Every row comes from one small tree of marks. The marks that hang from a mark follow it in brackets, in the order of their numbers. Every link used is in the known rows. Which tree was each row made from?
In the rows, zero is written as 128.
Known rows
j_232{j_180{j_766}}: [138 149 157 167  92  72 149 146 141 161 148 137 140 121 147 162 153 138
 141  89 132 126 163 123]
j_180{j_232 j_518}: [161 135 158 144 110  71 176 142 146 159 125 100 138 116 134  97 118 163
 109 127 115 143 173 140]
j_180{j_232 j_518{j_92} j_766}: [214 145 169 165 128  36 166 166 107 158 178  98 149 126 105 111 138 154
 117 123 116 136 185 154]
j_92{j_518 j_548{j_846{j_731}}}: [ 69 138 112  99  85 133 174 119 184 120 106 145 136  94 146 119 121 143
 138 148 126 134 195 100]
j_731{j_309{j_180{j_232}} j_846}: [139 149 192 112 111 128 174 120 131 169 134 164 153 116 151 138 103 182
 158  86 131 150 110 178]
j_731{j_846}: [ 81 139 154 111 116  99 168 106 149 168 134 165 140  97 141 100 127 123
 106  96 128 156 169 111]
j_92{j_518}: [ 94 160 117 149 108 122 162 140 170 141 117 145 138 100 159  86 118 140
 116  94 116 151 190  93]
j_92{j_548{j_846}}: [ 48 121 120 126  86 106 183 148 166 146 125 138 150  86 129 114 140 180
 112 128 140 126 163  90]
j_846{j_548{j_92{j_518}} j_731}: [119 168 110 137  96 164 164 102 207 123 115 161 120  94 166 143 130 106
 144 150 130 145 175  83]
j_309{j_180{j_518{j_92}} j_731{j_846}}: [163 130 180 120 132  74 136 135  79 178 184 146 138 131 125  49 124 113
 115  91 137 139  88 125]
j_309{j_180{j_232} j_731{j_846{j_548}}}: [107 141 179 139 107 135 157 159 121 207 164 119 170 114 165 119 122 133
 123  76 124 164 122 150]
j_731{j_309 j_846{j_548{j_92}}}: [116 145 152 129  92 165 176 112 189 146 130 195 124  90 135 138 134 150
 140 116 149 146 136 102]
j_731{j_309{j_180}}: [134 155 156 138 102 134 175 142 141 147 144 182 144 110 148 113 129 177
 174 104 153 124  98 121]
j_518{j_92{j_548}}: [103 127 123 171 116  87 208 127 136 161 160 139 135  99 119 109 163 182
 144 114 140 137 157 103]
j_232{j_180{j_518{j_92} j_766}}: [215 142 165 169 109  35 135 136 108 149 173 135 122 144 104 129 153 132
 139 104 133 104 155 125]
j_731{j_309 j_846}: [110 135 165 112 102 126 178 110 153 153 134 189 133 104 127 103 128 149
 136  96 138 149 162 121]
j_548{j_92}: [ 95 140 124 156 103 105 175 123 176 144 119 148 132  87 156 133 137 157
 109 121 139 146 132  90]
j_180{j_232 j_766}: [138 152 160 163 110  73 179 176 139 168 152 102 166 103 148 147 137 159
 118 108 115 158 195 153]
j_309{j_180 j_731}: [ 95 138 150 156 104 110 159 169 117 179 161 132 160 109 169  88 137 137
 129  87 139 147  96 106]
j_92{j_518 j_548{j_846}}: [ 50 142 106 130  89 129 168 156 184 130 106 135 143  86 148  96 115 178
 110 113 121 137 184  87]
j_180{j_232 j_518{j_92{j_548}} j_766}: [199 138 166 173 122  40 202 180 118 161 171  82 143 112 117 118 145 194
 135 141 121 147 175 164]
j_518{j_92{j_548{j_846{j_731{j_309}}}}}: [119 109 127 114  86 120 194 100 140 117 154 182 132 115  81 138 158 174
 180 151 155 102 163 110]
j_518{j_92{j_548{j_846{j_731}}}}: [ 92 113 119 112  99  94 183  93 136 134 154 156 138 109  94 136 157 147
 148 151 145 109 173  99]
j_846{j_548{j_92{j_518}} j_731{j_309}}: [146 165 119 140  83 190 177 110 212 108 113 187 113 101 152 147 132 133
 176 149 141 137 168  92]
j_766{j_180}: [110 161 133 168 109 107 185 133 183 162 127 147 131 121 156 115 155 133
 149 119 140 136 167  87]
j_92{j_518 j_548{j_846{j_731{j_309}}}}: [ 95 134 119  99  73 160 185 123 189 104 104 173 128 101 133 122 121 168
 170 148 136 127 187 109]
j_846{j_731}: [110 137 138 119 104 102 182  96 155 147 137 158 135 107 140 128 148 106
 146 142 137 137 179 105]
j_232{j_180{j_518}}: [161 133 154 150  92  70 147 113 148 152 122 137 112 134 132 112 134 139
 132 109 132 112 141 111]
j_92{j_548}: [ 79 132 130 156 101 102 213 146 166 163 131 130 138  85 152 110 151 179
 135 126 139 152 158 104]

Which tree is each row?
[178 157 158 164 113  80 185 143 173 163 117 101 127 137 149 108 131 155
 138 140 123 137 172 134]
j_766{j_180{j_232 j_518}}
[145 143 134 137  80 169 190 100 194 124 133 190 120 101 136 165 155 135
 181 163 157 128 147  95]
j_846{j_548{j_92} j_731{j_309}}
[117 165 137 131  93 187 161 122 206 129 111 195 119  91 154 120 111 147
 136 103 131 157 156  99]
j_731{j_309 j_846{j_548{j_92{j_518}}}}
[145 158 185 121 104 160 174 131 146 175 148 169 155 115 144 144 114 172
 170  95 135 142 124 165]
j_731{j_309{j_180{j_232}} j_846{j_548}}
[ 84 147 106  99  88 136 135  95 193 101  93 163 130  95 149 142 108 118
 113 143 127 128 166  82]
j_548{j_92{j_518} j_846{j_731}}
[203 134 161 177 103  39 172 149 120 154 169 120 118 130 115 133 162 171
 156 122 139 117 144 135]
j_232{j_180{j_518{j_92{j_548}} j_766}}
[189 142 151 189 124  67 216 139 156 167 139  93 119 138 127 114 151 193
 162 146 129 136 159 141]
j_766{j_180{j_232 j_518{j_92{j_548}}}}
[ 83 126 119  97  86 113 149  89 177 116 113 164 136  94 132 160 130 121
 115 155 144 118 147  86]
j_548{j_92 j_846{j_731}}
[141 111 140 140 106  63 178 142 128 147 143  98 142 117  87 105 126 203
 110 138 124 115 166 134]
j_180{j_232 j_518{j_92{j_548{j_846}}}}
[143 108 136 144  87  61 147 113 129 139 138 136 117 135  87 121 142 181
 131 119 141  85 133 105]
j_232{j_180{j_518{j_92{j_548{j_846}}}}}
[ 79 149 130 148  97 162 144 149 181 161 126 145 134  91 174  96 119 107
  91  84 119 179 155  83]
j_309{j_731{j_846{j_548{j_92{j_518}}}}}
[203 151 152 180 129  64 179 127 144 163 146 108 124 152 116 107 143 156
 146 129 124 124 169 131]
j_766{j_180{j_232 j_518{j_92}}}
[152 151 161 108 100 139 180 103 142 136 146 192 138 117 148 136 135 141
 202 137 156 120 110 131]
j_846{j_731{j_309{j_180}}}
[ 91 169 127 131 106 160 150 117 202 145 112 167 126  85 167 117 109 121
 104 103 122 163 164  88]
j_731{j_846{j_548{j_92{j_518}}}}
[ 79 127 145 148  94 141 159 141 164 177 145 147 139  90 157 113 143 112
  94  99 137 168 134  86]
j_309{j_731{j_846{j_548{j_92}}}}
[174 119 146 173 103  58 176 110 130 156 144 130 104 134 110 117 155 180
 156 117 141 109 130 120]
j_232{j_180{j_518{j_92{j_548}}}}
[187 130 153 161 127  55 171 125 116 158 154 110 136 130  99  95 131 165
 116 116 119 127 171 137]
j_180{j_232 j_518{j_92}}
[ 65 150  99 130  90 131 128 135 193 112  94 153 139  88 149 120 101 154
  85 109 123 133 155  72]
j_548{j_92{j_518} j_846}
[153 130 198 117 117  83 150 154 104 191 148 104 152 123 161  78 100 137
 106  95 119 162 102 167]
j_309{j_180{j_232 j_518} j_731{j_846}}
[112 143 114 101  75 162 145 101 198  85  92 189 123 102 136 144 107 144
 144 143 137 121 159  92]
j_548{j_92{j_518} j_846{j_731{j_309}}}
[107 132 149  86  79 144 186 119 155 125 133 182 144 104 136 147 132 180
 197 159 163 107 105 128]
j_92{j_548{j_846{j_731{j_309{j_180}}}}}
[202 146 185 102 130  98 153 106 103 147 168 195 125 132 105  76 115 153
 161 108 149 118  90 140]
j_731{j_309{j_180{j_518{j_92}}} j_846}
[122 141 152  78  84 140 149 107 142 121 139 199 149 118 125 141 123 142
 180 140 158  95 114 117]
j_548{j_846{j_731{j_309{j_180}}}}
[189 127 148 166 108  55 141  96 118 151 150 146 110 148  98 110 147 142
 137  98 134  98 140 110]
j_232{j_180{j_518{j_92}}}
[ 74 116 114 143 102  89 177 131 136 145 153 145 147 101  95 114 150 184
 120 115 141 113 161  88]
j_518{j_92{j_548{j_846}}}
[123 153 166 161 107  91 153 210 108 177 184 121 172 104 175 103 145 128
 131  92 139 153 112 121]
j_309{j_180{j_766} j_731}
[148 136 165 140 107  89 151 178 115 170 156 119 145 118 159  54 126 130
 121 112 140 136  90 110]
j_309{j_180{j_518} j_731}
[109 123 137  89  77 133 163 103 159 115 130 189 139 115 104 134 137 134
 155 142 147 104 176 101]
j_548{j_846{j_731{j_309}}}
[130 163 166 118  99 174 163 119 172 152 140 206 132  94 156 145 121 159
 165 114 158 137  75 117]
j_731{j_309{j_180} j_846{j_548{j_92}}}
[ 90 146 169 127 106 142 149 157 125 196 172 154 160 107 162  92 135 106
 126  83 140 153 111 108]
j_309{j_180 j_731{j_846{j_548}}}
[123 154 180 100 109 134 165 117 136 159 143 199 142 108 147 109 114 156
 161  92 148 140  99 137]
j_731{j_309{j_180} j_846}
[143 143 142 127  85 160 194 110 173 138 151 188 129 113 120 136 161 122
 190 150 150 121 184 101]
j_846{j_548 j_731{j_309}}
[111 123 128  98  74 139 161  92 181 101 112 191 129 102 119 162 133 147
 147 156 154 111 139  94]
j_548{j_92 j_846{j_731{j_309}}}
[190 149 171 152  94  53 140 153 138 152 145 126 125 130 138 128 142 130
 134 116 131 118 155 128]
j_232{j_180{j_518 j_766}}
[232 165 194  97 104  98 167 151 128 126 166 170 134 121 141 116 131 125
 197 170 155 120 118 152]
j_846{j_731{j_309{j_180{j_518 j_766}}}}
[186 172 178 125 120  68 150 183 124 154 166 132 151 108 156  93 125 134
 139 135 140 128 114 132]
j_309{j_180{j_518 j_766}}
[198 149 157 152 127  43 158 163 111 146 185 133 139 119 101  82 150 130
 122 127 132 126 175 113]
j_180{j_518{j_92} j_766}
[190 127 170 169 124  67 153 165  80 179 177  95 153 140 130  81 126 160
 126  95 125 134  99 149]
j_309{j_180{j_232 j_518{j_92}} j_731}
[176 152 193  86 113 114 158 121 133 149 139 187 128 117 138  75 103 149
 155 120 148 131  93 142]
j_731{j_309{j_180{j_518}} j_846}
